Each row comes from the steps of one path. Every step used is in the known rows, and no mark comes twice. Write the path behind each row, first mark first.
Known rows
kapulo/nifezop/zezoda/dozu: [-24 -17   2   6   5  -1 -14   1   0 -31 -10 -28 -27  -7  -2  36   1   5
 -16  -7   5  34   2  -2 -18]
rovufus/kapulo/dozu/radi/lova/zezoda: [  8  -3  19 -22 -17  -2   4   9  -3  10  13  -9  12  23  -2 -21  21   7
   5  -2  -9  12  -7  -1   2]
zezoda/nifezop/kapulo/dozu: [  9  -9  19 -19 -13  -4   5  -3  -8   4  33  15   1  18 -31  -1  19  10
  -9  -5   9 -21  10 -34  12]
kapulo/nifezop/zezoda/dozu/radi: [-26 -17  -1   5   4   0 -16   2  -2 -32 -36 -32 -28  -6   7  24   2   5
 -15  -9  -1  34   6   0 -16]
kapulo/nifezop/zezoda: [  0 -17  12   3   3  -2  -6   3  -1 -31 -15 -29 -28  -9   2  28   7   6
 -16  -6   4  16   5  -8 -16]
lova/zezoda/dozu/radi/rovufus: [-30  -7  10  -8 -10  -4  -9   0  -7  -1 -10  12   5   7   7  -6  -1   4
   0  20   0  24   6  27  -5]
lova/zezoda/nifezop: [ -6 -15  22 -25 -13   1   0   2  -5   5  22  -7  -4   2   0 -13   9   7
 -16  15   5  -9  11  -4   9]
rovufus/kapulo/dozu/radi: [ 15  -5  28 -11 -12  -5   1   3 -14  -8  -8   0 -10  14  -7 -10  21   9
  -2  -4  -6   5   3  -2   5]
dozu/radi/lova/kapulo: [  2  -6  -7 -12 -13  -5  -4  12  -1   0  15 -44 -13   3  26  23   8   7
   5  16  -9  15   5 -16  -9]
lova/kapulo/nifezop: [  8 -16   5  -4  -5  -3  -8   5   0 -22   2 -29 -38  -9  14  21   4   5
 -15   1   0  21   7  -7 -18]
zezoda/dozu/radi/lova: [-23  -6 -10  -7  -7  -4 -10  10  -4   1  16 -26   0   8  13  24   3   6
   5  18  -4  31   0  -7  -8]
zezoda/nifezop/radi/rovufus/kapulo: [  6  -6  37  -9   5  -9   5   2  -6  15  13  37  30  23   2  12   9   9
  -1  31  14 -12   6  33   2]
lova/radi: [ 15 -10  13 -13  -9   0  -4   3  -8 -11  19 -20 -30  -3  -4  41   7  12
  -8  19  -5   9   9 -10   1]
zezoda/dozu/radi: [-23  -8   1  -7  -6  -3 -13   2 -12 -12  -2 -14 -17   0   8  10   2   6
  -6  14  -2  26   9   0  -4]
dozu/radi/lova/kapulo/rovufus: [  2  -1  -5  -4  -7 -11  -1  13  -4   3   1 -48 -11   0  20  28   7   4
  10  26 -16   9   2  12  -8]
radi/lova/kapulo/nifezop: [  8 -13  -6  -5  -7  -4  -6  11   8 -10  21 -42 -22  -2  20  36   4   4
  -4   5  -2  26  -2 -13 -23]
dozu/radi/lova: [  2  -5   1  -9  -9  -6  -2  11  -4   0  13 -28  -1   6  16  14  10   8
   6  19  -5  14   2 -13  -7]
dozu/radi/rovufus/kapulo: [  1  -4  32  -2  -4 -12   1   5  -6  -2 -25  24   8  22   6  11  11   9
   5  19  -4   9   2  37  -5]
zezoda/nifezop: [  0 -14  20 -18 -10  -4   0   3  -8  -1  18 -12  -8   2  -2  14  10   9
 -12  17   5 -11  10 -12   6]
rovufus/kapulo: [ 3 -6 28 -9 -3 -8 -2  5 -6 -5 13  4 -8 16 -2 13 12 10 -4 15  0 13  2 17
 -4]
lova/radi/dozu: [ 15  -7  25 -12  -8   5   2  -6   1 -10  23 -20 -38  -9  -6  14  14  12
  -7   9  -6   4  13 -20  -3]
radi/lova/zezoda/nifezop/kapulo: [ -7  -8   8 -25 -10  -3   2   7   8  24  51   7  25  30 -11  -2  11   8
  -3  13   7  -6   5 -10   3]
zezoda/dozu/radi/rovufus/kapulo/nifezop: [-18 -11  19   6   2  -7 -10   3   2 -12 -41  24   2  23   4  21   2   5
  -4   5  -3  36  -3  48 -18]
zezoda/nifezop/kapulo: [ -2 -10  17 -16  -5  -6   1   0  -2   4  28  16   3  21 -17   9  11  11
 -11  11  10 -12  14 -12   6]
rovufus/kapulo/dozu: [ 15  -5  31 -12 -11  -7   4   2 -12  -6  18   4 -10  13 -16   3  20  10
  -3  -2   0   6  -2  -4   3]
nifezop/zezoda/dozu: [-28 -11   3  -1   0  -3 -12   0  -7 -18   9 -27 -20  -4  -3  36   5   9
  -8   7   5  23   6  -6  -7]
dozu/radi/rovufus/kapulo/nifezop/zezoda: [ -1 -13  28   9   5  -9  -2   4   4 -23 -59   5  -1  16   5  26  10   8
  -5  -4  -2  15   0  37 -17]

Write each row's path
[  0 -15 -10   0  -3  -1  -8  12   9 -21 -20 -62 -23  -4  25  38   8   6
  -6  -7  -8  22   2 -17 -22]  dozu/radi/lova/kapulo/nifezop/zezoda
[ -8 -12   9 -26 -16   0   1  10   1  15  15 -24  14  11  13 -10  10   7
  -4  16  -4  -5   6  -9   6]  dozu/radi/lova/zezoda/nifezop
[  0  -7  39 -18   3  -5   5   1  -3  20  17  40  34  24   3 -14   8   7
  -5  29  15 -10   5  41   4]  lova/zezoda/nifezop/radi/rovufus/kapulo
[ 14  -7  34   0  15   0   2  -5   5 -11  10  14 -13   5   5 -25  12   6
 -11   0  12  20   5  13 -19]  rovufus/kapulo/nifezop/radi/dozu
[ -8 -12  19 -24  -8  -1   1  -1   1  11  32  20   7  22 -17 -17   9   8
 -14  10   9 -11  14  -5   8]  lova/zezoda/nifezop/kapulo
[-29  -5  23  -9  -5  -5  -7   2  -3   4 -17  29  14  26   4  -5   4   6
   1  17  -3  28   0  51  -6]  lova/zezoda/dozu/radi/rovufus/kapulo
[ 14 -11  13  -2   7   4  -3  -5   4 -17  19 -18 -34 -18  20 -17   6   3
 -13   1  11  16  13 -15 -22]  lova/kapulo/nifezop/radi/dozu
[ 20   1  35  -4  -1 -10   6   0 -15   4  19  36  18  15  -7   0  14   8
   7  15  14   1  -3  16  -1]  nifezop/radi/rovufus/kapulo/dozu
[ 13  -7  15 -12 -17  -4   1   2 -19 -14  -2 -16 -19  -5  -3 -11  16   7
  -3  -1  -3   2   7 -27   4]  kapulo/dozu/radi
[-27 -15   5  12   3  -5 -12   1   0 -27 -49  -9 -10   0   7  34   0   4
  -6  -3   2  29   3  18 -20]  kapulo/nifezop/zezoda/dozu/radi/rovufus
[  1 -15  -7   0  -2  -3  -6  11  11 -19   7 -59 -24  -5  17  51   8   6
  -6  -5  -2  22  -1 -19 -23]  radi/lova/kapulo/nifezop/zezoda
[  6 -12  -9  -5  -8  -3  -7  13   6 -12  -6 -45 -21   0  28  24   5   4
  -4   2  -8  26   3 -12 -21]  dozu/radi/lova/kapulo/nifezop
[ 13 -14  30   6   4  -3  -1   3   8 -21 -33   0 -14  16 -10  66  10  11
  -8   0  -5  16  -1  33 -14]  lova/radi/rovufus/kapulo/nifezop/zezoda
[-22  -6 -19  -9 -12  -3 -12  10   0   0  18 -43 -13   5  23  33   3   6
   4  16  -7  32   3 -10 -11]  zezoda/dozu/radi/lova/kapulo
[ 12  -5  22  -6 -18  -9   3   0 -16  -8 -13   6  -2  -1  -4  -1  14   7
   5   7   0  -3   5  -9   1]  kapulo/dozu/radi/rovufus
[  7  -6  23 -13 -16  -9   8  -3  -9   8  -5  34  18  25 -24  -4  18   9
   1   1   6 -26  11 -14  10]  zezoda/nifezop/kapulo/dozu/radi/rovufus
[ 15  -2  37  -6 -12 -12   7   0 -10   0   6  26   7  19 -16  12  17   9
   7   5   2   1  -5  14  -1]  radi/rovufus/kapulo/dozu
[-23  -1 -17  -2  -5  -8 -10  11  -5   3   5 -46 -11   3  17  37   3   3
   9  24 -15  25   0  19 -10]  zezoda/dozu/radi/lova/kapulo/rovufus
[-22  -4  20   0  -3 -10  -7   3  -6  -1 -21  25   9  25   2  20   5   7
   4  18  -3  25   1  44  -7]  zezoda/dozu/radi/rovufus/kapulo
[ -8  -2   9 -17  -4  -9   6   7   4  26  38   4  27  29 -18   2  10   5
   2  22  -1 -13   2  17   4]  radi/lova/zezoda/nifezop/kapulo/rovufus
[ 12  -5  14  -9 -22  -7   1   1 -13 -10 -11 -10 -14  -3   6   9  14   6
   5   5  -4  -2   7 -13  -1]  lova/kapulo/dozu/radi/rovufus
[  9  -9  16 -19 -15  -3   4  -1 -10   2   7  12   2  19 -23 -13  20   9
  -8  -7   3 -21  14 -32  14]  zezoda/nifezop/kapulo/dozu/radi
[  5 -11  18 -15   1  -2  -1   3 -12   4  32  -1   3  -1   7   1   7   7
 -12  27  16 -11  14 -10   5]  zezoda/nifezop/radi
[ 14  -7  20  -6 -10  -5  -2   2  -6  -5   9   2 -12   3  -4  50   5  11
   0  26  -2   4   6   9  -2]  lova/radi/rovufus
[ 13  -8   7 -15 -20  -3  -2   2 -15 -16   0 -32 -32  -9   7  -2  15   7
  -5  -3  -8   2  10 -31   2]  lova/kapulo/dozu/radi
[-18 -13 -20  -2  -6  -1 -15  11   7 -11  -2 -44 -21   3  25  33   0   2
  -5   1  -7  42   0  -5 -23]  zezoda/dozu/radi/lova/kapulo/nifezop
[ 13  -4   4 -13 -18  -5   2   9 -10   0  17 -28  -2   3   2   4  17   8
   8   2  -5   7  -1 -34   0]  kapulo/dozu/radi/lova
[ 15  -8  10 -14 -20  -3  -1   1 -13 -13  27 -29 -32 -10  -1  11  15   8
  -5  -1   0   3   6 -32   1]  lova/kapulo/dozu
[ 12  -8  18   6  10  -8  -3   1  -6 -11   2  20   3  -3  12  10  -2   3
  -4  21  18  16   3  16 -19]  kapulo/nifezop/radi/rovufus
[-27 -10   7 -15  -8   0 -12   1  -8  -4  29  -7 -13   0   0  -4   1   5
 -10  14   4  29   5   7  -4]  lova/zezoda/dozu
[  2 -11  19 -27 -18   2   4  -3  -8   7  11  16   6  20 -23 -40  17   7
 -12  -9   2 -19  15 -24  16]  lova/zezoda/nifezop/kapulo/dozu/radi
[  1  -5  19  -3  -8 -11  -1   4 -11  -6 -18   7  -1   3  10  10   6   7
   4  23   0   4   7  11  -6]  dozu/radi/rovufus
[ -5  -6   4 -17 -12  -3  -3  12  -2   6  16 -24   4   6  17 -11   8   6
   2  17  -5  16   3  -4  -4]  dozu/radi/lova/zezoda
[  3  -1  -2  -4  -5 -13   0  12  -3   5  28 -43 -11   0  13  40   8   4
   9  28 -10   8  -2  10 -10]  radi/lova/kapulo/rovufus
[  3  -5  35  -2  -4 -14   2   4  -4   1   1  27   9  22  -2  23  10   9
   4  21   3   8  -1  35  -7]  radi/rovufus/kapulo
[-29  -9   4 -15  -9   2 -13   1 -10  -6   2 -10 -13   1   8 -17   1   4
  -9  13  -2  28   9   8  -2]  lova/zezoda/dozu/radi
[ 18  -5  39 -12  -5  -8  10  -1 -12  14  17  36  28  21 -11   1  17   9
   0  15  15 -20   1  12   9]  zezoda/nifezop/radi/rovufus/kapulo/dozu
